What can hang from each mark:
Q_672: Q_176 Q_260 Q_837
Q_176: Q_575
Q_925: Q_672
Q_989: Q_775 Q_942
Q_28: Q_837
Q_902: Q_672
Q_942: Q_28
Q_775: Q_325 Q_672
Q_325: Q_176 Q_902 Q_925
Q_260: Q_325
Q_837: Q_989

Each row was made from one small tree. The marks that hang from a mark follow it in brackets, in the order of their numbers. Every link used is in the known rows. Write each row's tree.
Known rows:
Q_672(Q_176(Q_575) Q_260(Q_325(Q_902)) Q_837): [  8.5  -2.9  -2.1  15.2   5.9   3.1   1.2  -3.7  11.5 -12.7  -2.6  -8.3
  -5.0   4.9   3.9  -4.1 -31.4  14.3 -17.7  -4.1  -9.6   3.7   7.2  -0.4]
Q_28(Q_837(Q_989(Q_775))): [-6.7 -3.4  5.3 22.8  7.8 -2.9 11.1  1.0  3.2 -2.2  0.1 -0.7  9.9  6.4
 -1.5 -6.3 -4.1  8.7 -9.1 -7.3 -8.4 -9.0  2.5  7.1]
Q_176(Q_575): [  0.7  -1.7   0.0   7.3   1.8  -6.3   1.0  -0.8  10.0  -9.3   0.1   1.1
   1.1   1.5  -6.0  -2.1 -11.7  13.9  -5.0  -7.5  -4.5  -7.4   0.3   3.6]
Q_837(Q_989): [ -0.4  -3.0   1.4   3.8   3.8  -1.4   6.4  -0.6   8.8  -5.4   5.8   0.6
   7.1   1.8  -3.5  -6.0  -9.0   8.5  -9.1  -5.4  -7.7 -16.3   4.1   7.1]
Q_989(Q_775(Q_672) Q_942(Q_28)): [  0.3  -3.9 -11.4  20.3   2.1 -10.3   8.9   1.6   3.2  -0.5  17.5   0.3
 -12.9  14.5  -0.2 -11.3  -2.4   1.4  -4.3  -4.2  -8.7   5.2 -10.0  -1.4]
Q_672(Q_176(Q_575) Q_260(Q_325)): [  5.9  -7.3   0.6  10.5   3.6   3.4   5.7  -5.0  11.1 -10.2  -0.3  -5.6
  -2.9   5.7  -0.2  -2.9 -31.2   6.5 -15.4  -2.8  -7.6  -2.2  -2.8   7.8]
Q_775(Q_672): [  2.5   0.8  -1.4   3.8   1.5   0.1   6.0   0.4   8.4  -6.6   7.1   4.8
  -2.7   4.9  -3.0  -7.0 -13.4   5.8  -8.0  -7.7  -7.1 -15.6 -11.6   1.8]
Q_260(Q_325(Q_902(Q_672(Q_176)))): [  1.0   0.2  -3.0   7.8   5.0  14.4   1.9   2.4  14.9 -12.5  -3.6 -11.6
  -3.8   9.0   2.1   4.0 -16.7  20.7 -10.7  -7.6 -11.7  -6.3   1.8   6.4]
Q_260(Q_325(Q_176 Q_925(Q_672))): [  6.8  -2.7  -6.1   6.6   1.9  15.6   5.0   5.1   9.6  -8.2  -5.1  -2.9
 -11.8   5.6  -2.6   5.5  -4.3 -28.4   2.0   0.3  -6.4  -9.3  -8.9   8.4]
Q_902(Q_672(Q_837(Q_989))): [ -2.5   1.0   1.2   9.6   5.9  -3.0   2.9   1.6   7.6  -4.0   3.7  -1.4
   9.6   5.8  -1.9  -1.3  -5.6 -10.0 -12.5  -2.0 -11.0 -18.2  14.9   6.9]
Q_260(Q_325(Q_176 Q_902 Q_925(Q_672(Q_837)))): [  9.4   1.9  -8.8  10.7   4.4  15.1   0.7   6.4  10.4 -10.6  -7.5  -5.5
 -13.8   5.2   1.2   4.6  -4.8 -20.7  -0.1  -1.3  -8.5  -3.4   1.5   0.4]
Q_902(Q_672(Q_176 Q_260 Q_837(Q_989(Q_775)))): [ -2.0  -8.6   4.4  19.7   7.5  -7.2   6.2  -4.3   4.7   3.2   6.2  -9.5
  12.8  14.0   4.3  -6.1 -13.8 -27.0 -24.7   5.5 -15.3  -7.9  21.2   5.7]
Q_942(Q_28(Q_837)): [ -1.3  -0.6  -5.7  12.8   4.4   9.3  10.4   3.3   6.0 -11.5  -1.4   2.5
   0.9   9.4  -2.6  -8.3 -10.5  15.5   0.3 -11.7  -9.6  -5.7  -5.0   1.1]
Q_260(Q_325(Q_176(Q_575) Q_902(Q_672) Q_925)): [  2.5   2.4  -9.0  14.1   3.0  17.5  -3.3   6.7  14.6 -15.1 -16.1 -14.8
  -6.7  -1.5  -5.0  11.4  -6.5  18.8   5.1  -6.9  -5.6   0.2  -0.7   3.4]
Q_925(Q_672(Q_176 Q_837(Q_989))): [ -2.0  -7.3   1.8  11.3   5.2  -8.4   3.6  -4.5   7.6  -0.8  13.9  -0.5
   0.9  17.4   2.5  -7.2 -19.3 -28.8 -20.0   4.3 -14.0 -18.5  16.1   6.5]
Q_925(Q_672(Q_260(Q_325(Q_176)) Q_837(Q_989))): [  8.3  -6.1  -0.7  13.7   8.5   6.0  10.3  -0.2   9.1  -4.4   3.2  -2.2
  -7.9   6.9   2.8  -3.2 -15.5 -21.0 -13.9  -0.7 -11.0 -13.7   7.2  10.9]
Q_775(Q_325(Q_902) Q_672(Q_176(Q_575) Q_837)): [ -0.3   3.3  -5.1  17.4   2.7  -9.6   0.3  -4.3  10.5  -9.3  10.6  -4.7
  -4.8   9.6  -1.8  -6.5 -33.6  53.5 -12.9   0.6 -12.9  -4.9  -6.6 -10.7]
Q_775(Q_325(Q_176(Q_575) Q_902(Q_672) Q_925)): [ -0.7   4.0  -9.8  11.9   0.9   7.8  -2.3   4.5  13.0 -12.4 -10.3 -13.4
   1.4  -1.4  -8.6   9.0  -4.6  51.7   6.0  -2.3  -9.6  -1.6  -3.0  -4.3]
Q_902(Q_672): [ -0.3   1.2  -0.3   3.2   3.0   3.1   3.1   3.2   9.7  -7.5  -1.5  -0.8
   4.8   4.9  -3.8   1.7  -1.6   0.0  -6.7  -7.8  -8.9 -14.1   2.9   7.2]
Q_837(Q_989(Q_775(Q_325 Q_672(Q_176)) Q_942)): [ -7.2  -6.4  -3.2  21.6   3.2 -16.8  10.6  -4.9   3.5   5.8  24.5  -4.5
  -2.8  16.8  -1.6  -9.1 -16.7  25.5 -16.6   7.5 -14.1  -3.6 -10.3   1.3]
Q_672(Q_260 Q_837): [  9.3  -0.9   0.6   2.9   4.5  -0.3   6.0  -0.9   5.3  -5.5   0.0   5.0
   6.0   2.7   0.2  -7.8 -10.7 -20.3 -14.7  -4.3  -8.7  -7.3   7.3   1.0]
Q_775(Q_325): [  2.5   2.4  -1.1   1.6   2.0  -1.6   8.7   0.8   8.1  -8.0   4.9   2.6
   4.1   1.3  -6.5  -2.1  -9.9  38.0  -4.2  -2.2  -8.9 -10.9 -11.9   0.0]
Q_775(Q_672(Q_260(Q_325(Q_925)))): [ 14.6   0.8  -5.2   6.8   1.0  13.1  10.8   1.1   6.6  -9.9   0.8   0.1
  -3.9  -1.3  -0.2  -4.5 -17.8 -13.1  -8.8  -2.4  -6.2 -11.6 -21.3   3.6]
Q_672(Q_176(Q_575) Q_260 Q_837(Q_989(Q_942))): [ -1.1 -10.6  -2.0  15.8   4.7 -14.3   1.6  -7.8   5.0   0.8  11.2  -2.3
   2.0  12.5   0.3  -9.6 -21.6 -21.8 -24.0   2.2 -11.7   1.8  19.5   4.8]

Write each row's tree:
[ -2.9  -2.3 -10.4  14.7   4.2   3.9   9.6   3.6   3.6  -7.5   3.0   4.3
  -5.6  13.4  -2.7  -7.7  -2.2   3.2  -0.8 -12.1  -9.9   3.9  -3.2   2.7] : Q_989(Q_942(Q_28(Q_837)))
[ -1.3  -0.6  -2.4   5.6   0.7  -1.6   8.2  -3.7   8.4  -5.0  13.9   0.1
  -0.6  11.8  -3.5  -6.9 -27.9  33.0 -11.5   2.2 -13.1 -13.8 -18.5  -2.3] : Q_775(Q_325 Q_672(Q_176))
[ 13.0  -4.7  -3.4   3.9   0.8   3.4   7.1  -0.2   6.4  -6.9   2.2   1.7
   0.6   3.8   0.3  -4.1  -3.5 -31.9 -11.0  -1.7  -8.8 -13.9  -1.8   4.7] : Q_325(Q_925(Q_672(Q_260)))
[  2.3   5.7  -2.9   7.6   5.5   2.9  -1.4   4.4  10.5 -10.1  -4.0  -3.0
   3.1   4.4   0.1   0.7  -2.1   7.4  -9.3  -9.1 -10.7  -8.3  13.5  -0.6] : Q_325(Q_902(Q_672(Q_837)))
[  6.7   1.3  -4.7   6.0  -0.3  -1.5   8.1   1.5   6.5  -7.6   7.0   1.4
  -0.4   4.2  -4.7   0.7  -3.7   8.3  -3.1   3.9 -10.0 -15.9 -14.0   0.5] : Q_775(Q_325(Q_925(Q_672)))
[ -0.1  -2.2 -12.1  17.0   3.7  -9.4   7.3  -0.3   3.8  -1.9  22.2   3.1
  -8.8  13.7  -0.3 -14.2 -12.5  -5.0  -9.7  -1.4 -11.6  -5.8   1.4  -0.7] : Q_775(Q_672(Q_837(Q_989(Q_942(Q_28)))))
[ -4.4  -0.8  -9.3  26.7   5.3  -6.5  14.9   3.1   0.4  -3.5   8.1   0.0
  -3.9  13.9  -3.7  -6.3   0.3  37.2   0.4  -3.7 -11.8  10.2 -13.2  -2.3] : Q_989(Q_775(Q_325) Q_942(Q_28(Q_837)))
[ -6.3  -2.8  -1.1  14.7   6.4  -0.4   8.8   1.1   3.6  -3.1   3.0   4.4
   2.8   8.4  -3.2  -5.6  -2.4  -1.3  -9.8 -10.6  -9.4  -6.7   3.3   9.7] : Q_28(Q_837(Q_989(Q_942)))
[ -8.3  -4.7   1.6  17.7   4.9  -9.5  -2.2  -4.1   9.4  -3.6   5.0  -7.7
   8.4  12.4  -2.4  -1.3 -22.0  -7.8 -17.1   2.7 -12.5 -13.0  20.1   6.2] : Q_902(Q_672(Q_176(Q_575) Q_837(Q_989)))
[  4.0  -8.4  -7.7  22.9   6.7 -13.7  10.5  -1.4   0.5   2.1  16.1  -2.4
   0.0  11.6   3.2 -14.3  -2.6 -16.1 -14.2   1.4 -11.8   7.1  13.8   0.8] : Q_672(Q_260 Q_837(Q_989(Q_775 Q_942(Q_28))))
[ 10.6  -6.1  -2.0   6.6   5.6  12.2  10.2   1.5  11.4  -7.8  -1.7  -1.6
 -12.9   6.3   1.2  -0.1 -12.4 -10.3  -8.1  -7.1  -8.7  -9.2  -4.5  11.1] : Q_925(Q_672(Q_260(Q_325(Q_176))))
[ -3.7  -8.7 -10.6  20.2   1.3  -9.6   7.2  -1.9   4.0   1.7  19.7  -3.6
 -12.2  22.7   1.5 -12.4 -13.6  -8.6  -9.6   0.9 -12.0   7.7  -6.1  -1.6] : Q_989(Q_775(Q_672(Q_176)) Q_942(Q_28))
[ 12.1  -0.1  -1.4   7.2   3.8   8.7  12.2  -0.2   8.8  -9.9   4.7   2.2
  -7.1   0.8   0.8  -6.9 -21.7   6.9 -12.8  -8.4  -7.2 -12.6 -19.2   6.0] : Q_775(Q_672(Q_260(Q_325)))
[ 10.9  -0.4  -6.3   7.7   5.4  18.9   8.0   2.4  13.5 -11.9  -3.4  -5.2
 -13.3   0.2   2.0  -4.3 -20.4  27.7  -6.8 -13.4  -8.3  -4.4 -12.7   1.6] : Q_775(Q_672(Q_260(Q_325(Q_176 Q_902))))
[ -7.4  -3.3 -11.2  25.7   5.7   1.0  13.1   4.7   1.7  -1.4   2.1  -2.9
  -7.4  16.1  -5.0  -4.2   0.9  32.0   6.0  -3.3 -12.2  14.1 -10.5  -2.5] : Q_989(Q_775(Q_325(Q_176)) Q_942(Q_28(Q_837)))
[ 14.2  -1.2  -0.1  10.8   6.7   2.0  10.3   0.3   7.3  -8.1   4.0   3.4
  -9.0   6.5   4.2  -3.3 -13.7 -24.4 -16.4  -3.2  -9.5 -11.7  -0.5   7.8] : Q_925(Q_672(Q_260(Q_325) Q_837))
[ -1.1  -2.4  -5.4  17.3   1.7 -12.2   9.2   0.8   1.0   2.3  11.7  -3.9
   5.7   3.6  -5.6  -2.2   5.5  10.3  -4.8   9.1  -9.0   0.8  -6.7   1.2] : Q_837(Q_989(Q_775(Q_325(Q_925)) Q_942))
[  4.8  -3.4  -3.8  18.0   1.8  -1.8  -0.3  -1.8   7.5  -8.2   2.3  -4.4
  -9.2  12.6   0.0   2.6 -22.5 -39.0 -10.8   8.8  -8.7  -6.1   0.6   4.4] : Q_260(Q_325(Q_925(Q_672(Q_176(Q_575) Q_837))))
[ -4.2  -3.9  -4.8  17.9   1.7 -14.0   8.5  -3.1   3.2   3.8  18.7  -1.6
  -6.9  17.5  -1.9  -6.8 -13.6  17.1 -13.4   5.4 -13.1   2.9 -15.6  -1.8] : Q_989(Q_775(Q_325 Q_672(Q_176)) Q_942)
[  3.6  -0.2  -4.6  12.9   6.5   4.4  -3.0   1.3  12.2  -9.8 -11.4  -9.0
  -0.1   2.4  -0.9   1.2 -10.1  12.7  -9.0 -10.5 -10.4   0.7  18.4  -1.0] : Q_325(Q_176(Q_575) Q_902(Q_672(Q_260 Q_837)))
[  1.8  -6.4   0.6   2.7   3.2   6.3   4.8  -2.7   9.6  -5.2   0.1  -5.1
   7.5  11.2   0.8  -2.8 -16.2 -13.1 -18.6  -3.8 -13.6 -10.2   7.7   7.1] : Q_902(Q_672(Q_176 Q_260))
[ -2.9  -8.0  -8.0  19.8   4.2 -11.8   9.2   0.5   3.7   0.4  16.6  -4.0
  -3.0  11.5  -0.9 -10.1   1.5   5.9  -5.3  -1.6  -9.2   4.3   5.8   3.9] : Q_837(Q_989(Q_775 Q_942(Q_28)))
[ -5.7  -1.8  -3.0  28.6   7.0  -4.1  17.5   1.1   3.1  -5.5   9.1  -4.7
   6.7   9.0  -3.2  -9.3 -10.5  57.0  -1.6  -1.3 -12.7  -5.5  -9.4  -0.8] : Q_942(Q_28(Q_837(Q_989(Q_775(Q_325)))))
[  4.2  -5.9   2.5  17.5   5.2  -8.3  12.4  -3.6   5.1   0.1  13.2  -1.7
   4.2   3.8   1.8 -13.1 -13.8   6.8 -17.9  -3.8  -9.3 -13.6  -4.2   4.4] : Q_837(Q_989(Q_775(Q_672(Q_260))))
[  5.2   5.7  -5.2  14.6   5.9  11.6   1.9   5.8   9.8 -11.8  -4.4 -10.3
   3.9  -0.9   0.8   4.4  -5.5   0.1  -6.8  -0.8  -9.6 -11.6   7.1   3.7] : Q_260(Q_325(Q_902(Q_672(Q_837(Q_989))) Q_925))
[  7.2  -4.2 -10.8  22.8   4.5 -12.4  10.2  -0.6   0.0   1.0  16.9   1.8
 -10.1  14.5   3.7 -15.5  -6.8 -19.4 -13.3  -1.4 -11.2   8.1  -1.9  -4.6] : Q_989(Q_775(Q_672(Q_260 Q_837)) Q_942(Q_28))
[ -6.0  -5.3  -2.3  26.7   7.3  -1.2  13.5   1.4   3.5  -5.1   5.2  -3.7
   5.6  10.5  -0.5 -10.6  -7.0  19.3  -3.3  -6.7 -10.2  -5.0   1.4   3.3] : Q_942(Q_28(Q_837(Q_989(Q_775))))
[  0.3   0.1  -3.9  19.0   4.2 -15.8   4.6   1.0   0.5   3.7  12.3   5.5
  -7.8  12.4   0.0  -7.7  -0.1 -27.8 -12.5  -0.4  -8.2   2.6  -1.5  -0.8] : Q_989(Q_775(Q_672(Q_837)) Q_942)
[  0.9  -4.9   0.1   7.8   3.6  -5.5   1.6  -2.7   7.4  -2.6   8.4   2.2
  -3.7  18.6   2.3  -4.7 -16.6 -36.4 -17.0   2.6 -12.8 -12.0  10.6   3.5] : Q_925(Q_672(Q_176 Q_837))
